Each row was made from one small tree. The marks that hang from a mark follow it in brackets, in the order of their numbers. Every link used is in the known rows. Write each row's tree.
(in the rows, 128 means zero)
Known rows
K712{K863{K57{K33}}}: [118 128 166 142  98 121 121 133 117  82 145 184 106 141 123 128 178 118
 108 188  89 118 125 136 132 156 118 114 143 116 114 161 132 135 123 146
 129 141 180 143  90 133 102  95]
K729{K973}: [139 120 139 148 143 136 138 138 121 141 130 148 139 118 120 149 141 112
 130 135  97  96 121 122 165 157 175 121 139 124 120 131 126 104 125 153
 147 125 146 136 137 113 110  97]
K33{K325{K863{K57 K291{K956}}}}: [119 123 151 116  79 154 133 127 107  85 127 153 127 131 139 121 192 113
  89 162 124 124 116 140 115 171 139 126 126 138 123 157 122 132 148 140
 166 108 132  99 109 109 115  72]
K729{K57}: [134 114 159 130 153 114 111 147 124 128 102 108 143 128 136 127 154 123
 103 122  88 132 127 161 151 166 133 113 166 134 138 154 108 124 152 104
 151  97 141 147 103 115 120 104]
K439{K729{K57 K658{K863}}}: [145 132 139 141 140 124 157 154 101 140 128 134 124 123 162 132 161 147
 124 130  98 103 134 138 155 175 136 130 146 117 130 148  81 154 130 131
 144  94 137 143  97 128 143 108]
K863{K57 K291{K33{K325} K729{K658}}}: [118 130 142 107  96 169 150 115 106  55 100 148 116 108 158 104 193 193
 124 166  95 126  86 118 122 162 151 109 163 162 156 170 121 115 135 154
 143 159 176 107 136 127 107  71]
K658{K729{K973}}: [142 134 170 156 137 152 148 144 124 109 123 114  86  93 129 145 129 114
 118 135 108  93 122 131 152 142 175 104 162 156 114 117 136 118 114 162
 141 102 132 138 130  94 116 120]
K863{K57{K33{K325}} K291{K956{K318 K658}}}: [105  97 152 127  86 173 157 123 112  41 120 163 113 127 175  95 231 140
 119 191 149 118 103 135 124 178 158 123 139 170 135 183 117  96 125 109
 156 166 168 138  77 151 112  87]
K863{K57{K33}}: [101 146 138 131 120 152 145 139  99  78 134 164 101 139 124 139 173 121
 114 173 106 107 106 137 135 171 129 112 157 138 132 161 114  98 126 140
 145 156 180 149 103 120  96 100]
K291{K33 K956{K658}}: [143  67 160 122 129 178 178  96 122 100  95 111 169 114 146 126 126 108
 144 140 127 128  99 142 121 171 142 100 111 135 144 160 152 117 134 126
 123 165 155 108 125 134 103 101]
K439{K729{K325 K658{K956}}}: [141 146 126 162 141 151 177 137 114 132 119 121 146 106 178 124 166 126
 119 110 146  83 111 147 159 163 146 122 136 132 125 141  95 140 116 145
 115 113 123 131 136 133 150 131]
K291{K33 K729{K439} K956{K318}}: [127  68 156 134 140 174 168  93 114  88  89  72 162 123 159 137  75 127
 205 167 124 162 127 169 122 120 139  78 139 127 155 142 195 145 104 144
  81 164 136 115 159 111 134 117]
K658{K729{K318}}: [134 140 171 160 147 151 147 148 148  98 103 101  83  96 141 125 147 121
 132 129 126 118 128 154 138 134 147 101 163 172 127 142 147 116 109 146
 141  81 131 144 131  81 118 137]
K439{K729{K291 K318 K325 K658}}: [139 141 117 141 170 117 175 152 142 159 118 109 137 108 205 114 150 139
 140 115 141  97 155 158 174 153 151 149 138 123 140 184 109 112 106 135
 139  87 117 122 116 133 148 134]
K729{K318{K33} K325 K439 K658 K973}: [190 120  69 165 197 176 139 142 193 252 127 118 128 104 179 165 109  96
 238  94 152 112 169 198 208 105 231 193 150 106 144 167 137  72 126 140
 114 120 135 140 132  85 135 114]
K413{K729{K57{K33 K863} K291 K658}}: [134 113 126 145 162 106 139 158 134 171 127  87 139  98 160 115 121 150
 120 180  94 122 148 156 143 133 141 135 192 145 128 131 104  90 129 120
 133 139 150 115  79 144 112 107]
K844{K439{K729{K973}}}: [133 143 145 171 155 112 149 139 111 143 113 171 153 136 135 169 145 108
 160 143 123 125 111 122 144 157 168 121 167 119 141 127  90 158  96 166
 131  93 158 167 136 114 117 127]
K33{K325{K863{K57 K291}}}: [118 134 146 118  83 147 128 132 110  87 125 158 122 131 140 125 195 119
  84 159 116 123 117 135 120 169 143 130 137 142 125 156 118 137 142 143
 174 105 133 108 110 106 112  75]
K729{K318 K325 K439 K658 K973}: [176 110  72 160 184 157 128 152 200 233 126 102 144 107 168 171 122 108
 232  84 150 102 177 200 186 114 210 196 139  98 135 178 151  69 118 134
 139 108 147 147 133  80 137 122]
K439{K729{K57{K33} K325{K863}}}: [147 130 151 126 159 103 150 159  82 140 125 100 139 124 161 134 129 116
 109 129 106 109 135 176 151 167 139 129 150 112 136 150  99 168 138 125
 130 112 105 154  67 114 134 120]
K729{K57{K33} K291 K439 K658}: [148 113  94 124 178 111 118 150 166 202 129 116 130 138 188 139  96 134
 144 148  92 128 177 179 176 130 158 173 201 102 151 186  98  81 123 103
 122 139 160 139  83 130 142  93]
K439{K729{K57 K291{K33} K325 K973}}: [156 118 146 117 182  92 162 159  92 159 130  91 152 125 187 125  98 128
 127 106  89 112 159 166 184 166 180 137 155  96 137 173 103 145 122 136
 132 112 106 132  94 130 144 112]
K57{K33 K863{K291}}: [152 121 171 115 100 121 149 150  78 111 121 204 147 159 133  99 166 155
 105 203 100 148 100 155 119 150 139 136 139 125 118 154  87 131 106 156
 113 190 154 159  94 130  83  69]
K33{K325{K863{K57 K291{K729 K956{K658}}}}}: [117 118 139 126  83 168 141 124 110  84 117 138 125 118 145 111 186 119
 102 160 125 116 112 138 114 170 143 126 130 148 133 159 130 138 141 135
 169 107 131  97 107 119 118  86]
K863{K57 K291{K33{K325} K729{K658} K956}}: [122 106 153 104  89 184 160 105  99  53 105 137 128 108 156  96 186 181
 135 173 110 129  83 130 112 166 143  99 141 155 151 169 130 103 147 146
 126 168 173  87 135 132 111  65]
K863{K291{K729}}: [124 136 172 130 115 133 137 123 116  67  79 136 132 113 146  81 172 173
  90 159 105 139  89 119 133 150 140  98 159 172 153 146 123 128 125 146
 133 131 147 127 147 127 108  97]
K658{K729{K291 K439 K973} K956{K318{K33}}}: [147 139 150 205 146 172 153 144 163 129 142 120  56 109 186 113 108  92
 148 135 155 133 151 146 180  91 216  99 209 176 103 131 151 116  69 149
  79 117 111 134 151 117 150 146]
K291{K729 K956}: [118 103 159 144 126 173 162 107  99  90  96  88 155 112 128 102 113 122
 139 157 122 123  97 153 120 153 113  70 124 139 144 129 154 123 132 142
 100 127 133  94 158 125 127 116]
K844{K439 K595}: [107 110 162 172 161 113 138  92 127 150  91 163 156 105 111 188 162  92
 160 110 142 171  89 132 117 152 140 114 174 118 149 126  88 150  88 166
 155  98 185 174 129 129 120 119]
K318{K33{K325{K863}}}: [144 143 139 137 128 170 151 113 106 139 117 163 121 126 151 129 140  86
 105 161 119 131 108 139 162 151 166 115 148 143 139 123 103 147 142 155
 123 117 107 108 123 112 117  83]
K712{K863{K291{K33}}}: [146 109 198 123  96 102 117 116 132  78 111 177 137 131 141 104 177 149
  91 173  84 151 115 122 131 146 133 111 138 132 125 158 138 153 127 152
 121 144 164 132 114 133 100  76]
K956{K658{K729{K57}}}: [132 114 153 163 141 160 149 144 152 104  91  95  96  89 155 119 163 114
 108 119 122  98 121 138 147 163 161 125 166 178 140 158 126 127 121 103
 176  87 142 149  92 129 117 143]
K439{K729{K291 K318 K658{K33 K956} K973}}: [157 145 102 182 176 149 184 148 133 184 159 154 115  98 192 110 141 133
 159 123 118  86 143 126 187 134 179 130 164 136 126 156 102 106  91 153
  96 113 118 120 133 137 152 118]
K729{K325 K973}: [150 119 135 133 145 136 133 140 126 157 117 110 158 119 145 151 127  95
 131  99 127  99 127 170 173 158 191 140 130 110 121 142 129 112 130 148
 147 119 128 134 126 109 116 114]
K325{K863}: [132 132 160 125 109 120 115 134 129 124 125 149 110 115 105 147 153 111
  84 158 110 124 118 120 124 146 125 111 143 140 124 134 147 130 148 138
 154 105 139 115 105 107  85  99]
K318{K33{K325}}: [138 144 136 144 137 178 163 111 103 129 107 158 135 134 164 121 142  88
 112 153 120 130 105 145 172 159 169 113 148 145 143 127  90 142 132 157
 119 122 111 118 140 116 128  88]
K863{K291{K956{K712}}}: [135 123 201 120  99 151 133 121 121  70  90 131 130 121 136  75 195 135
  75 153 142 155 100 128 128 165 132 113 119 159 126 158 114 112 149 113
 144 134 150 117 128 135 103  80]
K33{K325{K863{K57}}}: [113 135 134 125  93 154 132 132 109 101 131 149 125 133 133 143 176  99
  98 154 116 113 125 143 123 170 136 127 133 129 121 150 124 140 139 145
 173  97 130 107 112 102 117  86]

Which tree is each row?
[126 101 174 134 107 161 153 104 112  67  85 126 143 113 175  78 175 151
 119 176 138 147  95 136 138 146 154  88 142 174 148 139 132 130 127 134
 114 135 122 110 138 138 129  93] => K863{K291{K729 K956{K318{K33{K325}}}}}
[140 129 101 179 117 208 151 104 151 147 126 158 140 101 194 136 186 112
 135 131 149  98  98 142 161 132 165 108 172 163 119 115 102 120 105 139
  96 129 129 115 146 137 149 107] => K729{K658{K33{K325} K956{K318}}}
[152 126 117 140 148 194 153 109 138 141  79  62 156 106 163 131  75 135
 181 104 123 140 111 182 133 117 154 115 160 121 152 143 151 150 108 154
  84 166 144 111 172 105 135 123] => K291{K33 K729{K325 K439 K658{K956{K712}}}}
[145  96 143 128 184 140 142 128 122 130  78  64 158 107 147 120  89 163
 187 120  65 149 117 175 128 132 136  85 173 136 171 157 157 146 124 139
 109 135 132 130 134  93 121 115] => K291{K33 K729{K57 K318}}
[151 114 194 100  94 133 118 119 122 103 111 138 113 108 112 116 161 132
  79 165 118 156 107 117 107 146 130 109 128 145 126 145 148 132 163 127
 142 141 142  99  98 115  77  71] => K325{K863{K291{K33 K956{K712}}}}
[135 124 102 139 164 126 141 139 198 181 116 133 127 102 186 115 161 151
 148 133 129 108 154 138 166 133 147 144 158 142 140 189 129  55 110 123
 148  95 151 102 124 135 124 111] => K729{K291 K318 K658}
[157 133 180 136 138 134 123 172 125 126 105  77  97 131 150 133 109 105
 126 114 125 154 158 216 147 130 162 144 173 129 120 159 129 144 124 129
 135  83 124 158 106  80 125 132] => K658{K729{K57{K863} K325 K439}}
[ 99 143 128 130 113 163 150 137  93  78 135 162 114 145 136 139 175 113
 117 171 108 103 110 148 132 177 135 119 150 132 131 162 106 110 123 145
 151 150 167 142 105 115 111  93] => K863{K57{K33{K325}}}
[132 101 161 140  98 189 168 129 120  88 117 111 107 124 149 114 144  88
 128 140 161 116 114 169 120 175 148 116 117 141 122 160 137 120 123 122
 139 128 152 120  92 128 111 128] => K291{K956{K658{K729{K325} K863{K57{K33}}}}}
[130 135 127 164 151 129 126 156 137 145 136  69 111 101 120 156 102  93
 143 146 129 129 162 164 147 122 175 147 168 137 125 126 165 106 136 142
 149 121 148 127 113  92 101 130] => K413{K729{K325{K863{K57}} K439 K973}}
[145 125 148 152 171 109 158 161  84 139 136 124 134 117 144 134 143 129
 129 128  80  94 139 134 172 172 159 122 149 117 130 144  95 145 130 134
 142 101 120 156 105 120 141 108] => K439{K729{K57 K973}}
[138 112 112 174 214  99 130 175 157 185 136  58 123 110 153 122  74 117
 179 150  92 143 193 182 164 109 177 149 202 137 143 155 146  82 112 119
 131 128 140 147  94  99 126 128] => K413{K729{K57{K33} K291 K318 K439 K973}}
[151  93 113  96 160 119 130 128 153 183 112 102 163 114 200 133 126 153
 123 125  79 117 146 158 164 157 157 140 179 113 145 177  95 100 139 113
 144 121 139  93  95 142 140  75] => K729{K57 K291{K33{K325}} K658}
[144 180 159 187 120 222 140 119 119 119 121 139 103 122 148  86 151  73
  88 108 147 154  89 152 151 129 144  91 172 167 110 120  97 152 109 129
  76 138 126 124 158 128 125 117] => K658{K33 K956{K712}}
[170 103  96 104 172 110 114 168 183 230 119  84 141 135 219 115 114 137
 168  91 128 136 177 237 165 140 171 176 171  96 140 206 102  95 120  99
 136 109 132 127  45 121 137 119] => K729{K57{K33} K291 K318 K325 K658{K863}}
[127 122 125 126 124 148 149 126  97 124 126 150 152 139 143 147 131  99
 113 173 104 103 111 160 123 160 139 123 142 120 130 129 107 144 116 156
 130 160 126 138  92 102 120  87] => K57{K33{K325{K863}}}
[141 134 135 169 175 124 176 159 107 138 136 139 128 113 146 129 151 128
 161 130 105  92 143 129 167 157 160 125 130 127 131 154 120 129 106 153
 139  99 122 155 129 107 136 121] => K439{K729{K318 K973}}
[164 104 120 110 151 157 134 126 128 159  82  60 157 127 168 148  58 150
 191 105  91 156 133 206 137 130 159 129 170  97 164 156 144 164 122 147
 103 146 147 125 129  93 132 112] => K291{K33 K729{K57 K325 K439 K658{K863}}}
[156  97 132 131 179 143 139 130 107 147 100  76 153 120 134 148  49 144
 195 127  52 143 134 167 147 125 171 109 179 106 163 144 156 149 121 153
 102 156 142 138 145  89 127 100] => K291{K33 K729{K57 K439 K973}}
[149 131 144 160 108 199 155 141 126 112 110 123  83 121 182 114 141  90
 113 113 126 127 126 169 148 161 182 136 171 163 133 148 105 176 100 126
 155  87 125 141  83 117 127 131] => K956{K658{K33{K325} K729{K57} K863}}
[131 128 141 126 169  91 106 162 151 151 115 103 122 162 169 115  96 113
 112 129  94 172 189 180 174 138 149 155 192 110 148 201 122 108 124 100
 142  92 145 140 111 118 135 108] => K729{K57 K291 K439}
[144 133 120 159 153 137 178 141 105 150 141 151 132  97 151 150 160 140
 140 143 103  62 125 104 172 166 162 130 133 122 125 131  97 122 118 157
 139 116 136 136 128 131 139 104] => K439{K729{K658 K973}}
[124 112 137 180 187 113 162 104 133 184  98 143 160  86 147 189 168 105
 199  89 161 148 106 152 130 150 151 136 164 108 154 141  79 156  82 164
 150  83 166 178 115 128 145 137] => K844{K439{K729{K318 K325 K658}} K595}
[124  80 139 166 141 171 154 117 122 116 115  85 143 115 145 134  99 110
 201 164 134 127 143 159 147 121 161  97 135 126 136 133 183 118 106 136
 103 128 128 122 153 117 144 126] => K291{K729{K439 K973} K956{K318}}
[143 130 182 123  90 125 140 149  90  95 101 177 138 142 128  82 177 169
 101 179 103 160 104 140 122 146 133 123 136 140 123 157 111 139 116 153
 131 133 148 130 136 132  90  83] => K57{K863{K291{K729}}}
[133 108 151 118  99 145 129 125 107 107 110 121 150 124 147 111 162 120
  98 151 110 130 117 156 117 162 140 118 135 136 133 144 123 152 148 135
 151 103 110  99 109 107 129  78] => K33{K325{K863{K291{K729{K57} K956}}}}
[137 156 172 180  82 200 132 137 137 106 117 147  80 154 153  89 170  86
 117 120 175 179 118 149 137 136 160  97 146 153  87 130 114 180  87 125
 116 121 130 135 133 134 127 129] => K658{K863 K956{K318{K33} K712}}
[166 114 124 145 186 141 121 149 130 194 107  67 128  91 146 121  92 124
 182 107  96 125 134 191 165 121 181 115 170 130 155 142 150 134 145 130
 115  98  99 122 102  96 123 126] => K291{K729{K57 K318{K33} K325{K863} K973}}
[117 132 167 100  91 148 142 124 103  40 109 170 115 134 150 107 208 165
  96 162 102 145  95 121 125 175 152 117 153 157 143 183 114 114 138 147
 159 155 177 125 125 120  95  64] => K863{K57 K291{K33{K325}}}
[163  93 142 152 116 138 112 150 152 162 118 151 143 110 168 105 219 170
 130 137 120 129 115 153 144 138 154 126 175 152 108 153  91 108 136  96
 123 122 148 136  99 153 127  90] => K729{K57{K863{K291}} K658{K956{K318}}}
[163  93 130 154 196 115 110 170 153 194 127 104 139 110 133 135 145 124
 184  98  81 116 156 173 171 143 180 134 161 123 134 168 131  92 143 107
 154  90 131 158  97  92 125 106] => K729{K57 K318 K973}
[152 113 174  96 108 126 123 123 126 117  99 109 148 117 146 127 144 114
  91 126 142 144 111 169 128 153 149 123 128 130 132 154 146 132 155 134
 136 128 128 108 103 110  92 100] => K729{K325{K863{K291{K33 K956}}}}
[129 118 164 114  85 140 126 132 118  88 137 170  84 112 116 117 192 132
  86 188 123 124 103 115 108 159 135 120 144 158 130 164 140 104 158 120
 153 150 166 114  66 130  71  82] => K325{K863{K57{K33} K291{K956{K658}}}}
[123 144 126 136 133 151 132 137 114 116 103  89 118 128 136 135  90 115
 146 145 118 135 130 183 131 127 139 124 162 122 153 150 159 145 119 149
 118 129 138 130 129  94 116 132] => K291{K729{K325{K863{K57{K33}}} K439}}
[165  99 118 107 162 148 125 121 135 170  87  53 155 101 158 158  62 149
 181 116  86 141 131 192 134 118 153 126 176 107 168 150 159 151 142 138
 104 144 137 114 119  93 123 109] => K291{K33 K729{K57 K325{K863} K439 K658}}
[147 143 147 132 121 165 148 112 106 129 112 170 119 125 157 116 152 100
  95 165 119 138 103 134 161 150 171 117 151 152 142 128  99 146 145 154
 123 124 108 109 121 115 113  75] => K318{K33{K325{K863{K291}}}}
[129 124 172 108  84 131 121 133 109  86 141 173  87 119 109 120 186 135
  83 193 117 131 102 119 107 155 128 111 144 150 126 156 139 104 162 130
 142 151 164 113  74 120  72  74] => K325{K863{K57{K33} K291{K956}}}
[127 117 133 135 149 141 132 135  97 127 100  87 146 116 139 121 106 135
 133 150  75 117 111 170 127 146 129  96 172 132 154 129 125 156 130 136
 121 126 119 129 105 108 132 111] => K291{K729{K57{K33{K325{K863}}}}}
[141 117 104 133 129 161 161 109 159 156 121 138 158 114 196 116 136 139
 119 128 120 108 116 133 149 144 159 117 165 133 126 159 108  97 103 150
 106 149 144  77 152 148 140  89] => K729{K291{K33{K325}} K658{K956}}
[150  99 160 112 149 136 144 130  85 122  86  92 164 124 134 121  88 164
 157 145  55 154 107 167 121 140 131  89 166 120 154 145 138 165 125 150
 105 150 137 124 132 112 110  97] => K291{K33 K729{K57{K863}}}
